Each row comes from the steps of one path. Every step used is in the known rows, and no mark comes twice. Write the path behind each row, first mark first.
Known rows
pezuzav-pitat: [-15.2   1.0  14.8 -14.0   4.9  36.5  12.0  12.1  20.6  -7.1  13.3  -5.3
  20.0   1.1 -29.9  36.4  -7.3 -11.7   5.2   4.5  -3.1   0.6  -1.4]
keba-selo-pitat: [-28.6 -30.4  19.0  21.4  10.3  -1.9  21.5  -2.8   1.5 -19.5 -11.9  41.8
 -20.0   4.9  34.9 -25.8   1.2  37.7  17.7  23.0   3.4  42.5  17.6]
vamob-keba-pezuzav: [ 18.8 -11.6   1.5  13.3 -16.6   1.0  -7.5  24.3  -3.0 -24.0 -10.1  42.0
 -51.9  -9.9 -31.6   6.8   0.3 -16.2  14.1  -1.9 -16.7  19.4  19.8]
fiso-selo-pitat: [ -7.1  -9.2  -9.9   3.1   2.3 -37.9  41.6  21.7 -53.4  -8.0 -22.4 -25.4
  33.2 -26.2 -32.2  -2.6  31.7  -9.7   6.0  -4.6  22.8  10.8  32.2]
selo-pitat: [-19.1 -26.5  12.6  15.0  -0.6 -15.6  36.4  22.9  -9.7 -23.2 -19.9  14.7
  22.0  -8.3  -5.2  -0.1   2.9  10.6  -6.2   6.3  -6.3  16.8  32.8]
fiso-selo: [ -7.8   7.8  -9.8  -1.1  23.0  -4.7  17.0  18.1 -57.2  -2.8  -4.0  -9.6
  19.8 -16.6 -28.2   8.4  20.9 -10.1  34.7  -8.4  19.3  12.1  13.7]
fiso-keba-pezuzav-pitat-vamob: [  9.6  20.8  29.7 -12.1 -50.2  28.0 -14.9 -43.6  23.5   8.5  21.8 -15.8
 -35.3  -5.7 -39.6  17.6 -11.8   7.5 -23.6  -5.1   4.3 -14.8 -24.4]
vamob-fiso-pezuzav-pitat-selo: [-12.2   8.9 -43.3  -8.1   2.3  19.9  -6.5  12.5   1.8  45.9  32.6 -44.4
  62.0  20.1  49.8  30.0 -15.3 -57.7   8.0  11.6  -9.9 -52.6 -29.5]
vamob-keba-selo-pitat: [  2.5 -37.3  15.8  16.7   5.1  -9.7  13.4   7.4  19.5 -41.2 -29.8  58.8
 -30.4  -9.8  26.2 -15.7  22.5  -3.0  11.5   9.6  10.1  29.0  19.2]
fiso-pezuzav-pitat: [-17.6   5.5   1.3 -16.0 -17.4  23.4 -10.9 -16.8  22.9  11.1   8.0 -24.1
  63.9  25.4 -23.7  19.0  -9.7 -40.7  14.3   3.5  10.2 -31.3   4.3]
selo-pitat-vamob-keba-pezuzav: [ 27.6 -17.0   9.2   4.7  -3.0 -32.2 -12.2  27.0  26.3 -34.4 -15.6  33.1
 -30.6  -6.3 -10.7 -12.2  15.7  19.7 -35.0  -6.3 -11.3   1.6  11.4]
selo-pitat-pezuzav: [ -7.8   2.4   8.4  12.0   7.1  -4.5  10.6   8.9   5.6   7.2 -18.8   1.5
  62.9 -25.5 -11.2   5.9   2.3  15.2 -16.4  19.6  -7.2   8.4  32.4]
fiso-selo-pitat-pezuzav: [  3.2  16.8 -19.0   7.5  16.2 -34.4  13.2  11.5 -42.6  18.9 -18.3 -36.5
  68.0 -38.3 -37.2   4.6  22.3  -7.7  -0.2   9.8  25.1   1.5  38.4]
fiso-selo-pitat-vamob-keba-pezuzav: [ 35.5  -3.0 -24.6  -3.6   3.9 -54.9  -3.4  24.6 -27.8 -21.3 -15.3  -8.3
 -19.1 -24.1 -39.9 -11.9  35.8   0.0 -24.9 -14.1  19.6  -6.1  24.9]
keba-pezuzav: [ -9.6  -1.2   4.5  18.0 -16.2   9.1  -6.5  10.3 -19.6   6.4   3.4  21.7
 -38.2   1.2 -29.5  -2.0 -24.6  21.1  26.9   7.8 -22.9  33.1  15.4]
fiso-keba: [-14.4  -4.6  46.5  -1.7 -32.3  34.6  24.4 -40.2 -18.3  -3.3 -13.8  11.5
   4.6  -9.3 -10.2   9.4   3.5  -5.6  14.2  -6.1   3.8  10.7  -7.4]
vamob-fiso-keba-selo-pitat-pezuzav: [-26.8  16.6  20.1  11.5 -26.2  12.9   7.0 -49.0  -6.8  40.4   3.6  -6.4
  16.3 -19.7  80.9  -1.7  -2.2 -15.3  -1.5  14.6   9.8   8.8 -17.3]
fiso-selo-pitat-vamob-keba: [ 28.5  -9.0  -7.5 -12.9  28.5 -43.4   9.2  28.7 -20.9 -35.6 -20.2   0.4
  22.2 -18.3 -26.5  -0.7  50.0  -5.3 -21.0 -20.3  22.2 -12.2  17.3]
selo-pitat-vamob-fiso-pezuzav: [-14.2  -4.6   2.4 -12.3  11.5 -19.3 -16.4   5.3   4.8  -0.1   7.8  -7.9
  51.9  29.7  58.2 -19.1  11.6   2.2 -29.2 -10.9  -6.1 -38.3 -11.7]
vamob-keba: [ 12.8 -16.9  12.1   5.7  14.2  17.9   9.9  20.3   7.4 -38.6 -18.1  50.4
  -4.8  -5.1  -9.5  10.3  20.7 -27.8  24.9  -9.5  -7.7   9.8  18.2]
selo-pitat-fiso-keba-pezuzav: [  5.5 -10.9 -18.1  26.0 -37.0 -43.5  21.3 -24.7  -8.4  12.0 -29.3 -26.2
 -35.8  -9.7 -32.8 -37.1 -27.4  21.9 -19.0  12.3  -8.8  18.1  23.3]

Which path is each row?
[  0.2  -2.0 -28.4  -1.9   6.8  17.0  -1.9   4.7  25.1  26.3  11.0 -28.8
  62.2   9.1 -10.4  31.5 -20.1 -36.5   7.1  24.6   1.7 -47.3 -12.8] => fiso-pezuzav-pitat-selo
[-13.5  20.1  11.5 -20.6  24.1  21.5 -42.8   7.1   5.0   8.7  29.8   7.0
  46.0  50.5  58.8  -6.4   3.7   1.7   5.4 -21.7 -12.1 -38.7 -38.1] => pitat-vamob-fiso-pezuzav
[ 31.4   2.9  12.9  -5.6  13.0   7.8 -42.1  24.1  24.3 -32.0   2.6  53.4
 -51.6   8.3 -17.8  -6.3   6.4  23.6  -0.5 -15.7 -16.6   0.3 -13.5] => pitat-vamob-keba-pezuzav
[ 10.9  -9.8  13.7  21.7  11.4  -3.4  -5.3   0.2  29.0 -18.0 -22.6  44.0
  -7.3 -21.8  28.5  -5.8  14.3  -6.2   8.7  21.5   5.0  24.4  21.7] => vamob-keba-selo-pitat-pezuzav
[ 39.4  10.3 -53.6  -2.3   2.3 -30.0 -13.5  19.7  -1.1  -0.6   1.8 -31.0
 -49.2 -19.8 -72.0  12.6  -3.5 -38.9   3.1  -2.2   7.8   3.7  19.7] => vamob-keba-pezuzav-pitat-fiso-selo
[-12.2  12.5  37.4 -22.5   4.1  36.0 -16.3 -12.1  -2.4   7.5  25.2  11.8
   3.3  20.6  50.0  -0.2   8.0  12.1 -11.4 -29.0  -5.4 -25.2 -48.0] => pitat-vamob-fiso-keba
[-17.3  20.5  28.6 -32.3  -0.4  49.2 -26.9 -31.9  39.3   9.0  44.3  -5.9
 -14.7  18.8  54.3  17.3   2.3   8.2 -21.0  -7.4  11.1 -18.7 -55.6] => pezuzav-pitat-vamob-fiso-keba-selo
[-34.7 -12.1  25.2   9.5 -37.0   6.8  22.7 -38.3 -20.9  11.9   2.5   1.4
 -10.9   0.4  89.5 -19.3   3.6 -15.0  -1.0  -0.3   9.2  18.0 -21.5] => vamob-fiso-keba-selo-pitat
[ -3.4 -17.0  23.7  -5.2  25.1 -13.0   6.1  24.9  19.3 -31.1  -9.8  26.1
  18.2   7.5   3.3 -11.4  15.6  46.6 -25.7  -1.7  -8.6  -4.1   8.9] => selo-pitat-vamob
[-28.8   5.4  -7.6  -0.9  -0.8  14.5 -12.2   0.4 -20.3  20.6  11.3 -14.5
  58.3  38.9  52.6   0.4  -4.0 -41.5  32.7 -12.3 -12.5 -23.2 -16.7] => vamob-fiso-pezuzav
[ -1.6 -22.4 -24.8  15.5  25.6 -36.6  28.3  16.3   4.3 -10.8 -27.4  -5.1
   6.1   5.7 -10.9 -30.6 -16.2  35.7  -3.0   8.8 -13.6  22.8  37.8] => selo-pitat-fiso
[  7.6   6.1 -43.4  -4.4  52.1 -25.5   6.9  19.2 -35.7   2.4 -10.5 -29.3
  -0.4   2.3 -42.7 -17.0  -5.5  17.9  36.4  -4.5   7.7  16.8  20.3] => pitat-fiso-selo
[ -5.9   3.9   7.8  12.6  12.1  10.4   5.4 -45.7  12.4   8.4 -10.5  10.4
 -42.7  14.3  16.9 -34.0 -27.5  39.2  34.9   9.8   7.1  27.7  -5.7] => pitat-fiso-keba-selo
[ -8.2  25.7 -11.1 -42.7  31.6  19.2 -18.9  18.9   0.3   8.2  44.2 -42.2
  27.3  10.8   4.9  34.2  17.3 -13.0 -19.6 -22.4   9.5 -30.1 -33.6] => pezuzav-pitat-vamob-fiso-selo
[  2.8   4.2 -23.7   7.6  29.8 -10.5 -15.8  -5.4  11.9  11.2 -11.6 -13.4
  28.3  41.4 -14.8 -35.0 -29.4   9.5  40.9   2.9 -12.2  -9.4  17.1] => pitat-fiso-pezuzav
[ -2.6  -1.4  12.2   0.3 -34.7 -15.2  -4.9 -13.5 -11.9   8.3   7.0 -12.0
 -18.4   0.2  37.5 -18.0   2.5  19.7 -45.4 -11.9 -15.8 -10.2 -17.1] => selo-pitat-vamob-fiso-keba-pezuzav
[  2.6   7.8   2.9   1.8   5.0   4.0  16.1 -24.2   4.2   1.0 -14.7  -9.6
  -9.5   6.3 -19.8 -12.9 -22.3  18.8  19.8  -2.2  -0.3  13.2   0.2] => pitat-fiso-keba
[ 36.2  -2.2 -35.4   0.4  -1.4  -8.4 -13.5  16.0  33.4 -10.5  -1.0  -5.1
 -60.4  -0.7 -54.9   8.7 -19.9 -26.4  -2.3   0.4 -15.3   9.9  16.7] => vamob-keba-pezuzav-pitat-fiso
[ 10.7   7.9  -8.2  11.6 -54.0  17.6  14.6 -29.3  -1.4  33.3  14.2 -27.9
 -32.1 -31.6 -33.3  30.7 -27.6 -11.0 -11.2  23.0   1.2 -11.5 -20.5] => fiso-keba-pezuzav-pitat-selo
[ -3.4  22.7  18.7 -13.6 -22.2  23.0 -27.5 -24.3  -9.8  16.7  31.1   3.7
 -33.2  15.3  36.6  -2.4  -7.4  20.7 -15.6 -23.5 -12.1 -10.5 -43.1] => pitat-vamob-fiso-keba-pezuzav
[ -4.0  13.6 -27.5   7.7 -51.4  17.7   7.0 -19.3 -20.1  51.7  32.6 -43.0
 -21.6 -20.3  24.4  31.5 -28.8 -36.2 -15.0  11.6 -11.1 -20.9 -42.9] => vamob-fiso-keba-pezuzav-pitat-selo
[ 16.5  20.9 -58.8  -1.2   4.1 -22.8 -12.6  10.5 -12.7  23.8  17.1 -55.9
 -41.3 -11.0 -76.4  -1.8 -32.8   6.3  10.4   8.0  -3.8  13.6  18.3] => keba-pezuzav-pitat-fiso-selo
[ 21.9 -26.6  20.2  -4.9  18.9 -19.1   3.7  29.9  28.4 -51.0 -21.0  39.2
   4.8  -2.1  -1.0  -7.8  33.7  17.6 -31.5 -12.5  -5.8 -11.4  11.1] => selo-pitat-vamob-keba
[-18.5  -8.1  13.8  18.1  21.3   3.2  -3.1 -11.0  13.0  10.6  -8.2  24.8
  14.1 -14.5  31.1 -17.3  -2.4  38.1  15.1  37.6   2.9  34.5  20.4] => keba-selo-pitat-pezuzav
[-18.1  18.8  38.5 -23.3   7.3  39.5 -29.9 -34.3   6.4   3.3  29.1  28.4
 -23.8  22.2  77.6 -11.1   8.7  31.3   7.8 -14.9   1.5  -4.7 -51.3] => pitat-vamob-fiso-keba-selo
[ 20.0  -6.7  -2.2   1.9 -22.7  10.1  -8.0  12.8  19.3 -13.4  -0.4  10.3
 -42.7 -12.3 -51.6  33.5  -3.7 -38.0  -1.3  -0.2  -5.8   7.3   8.4] => vamob-keba-pezuzav-pitat
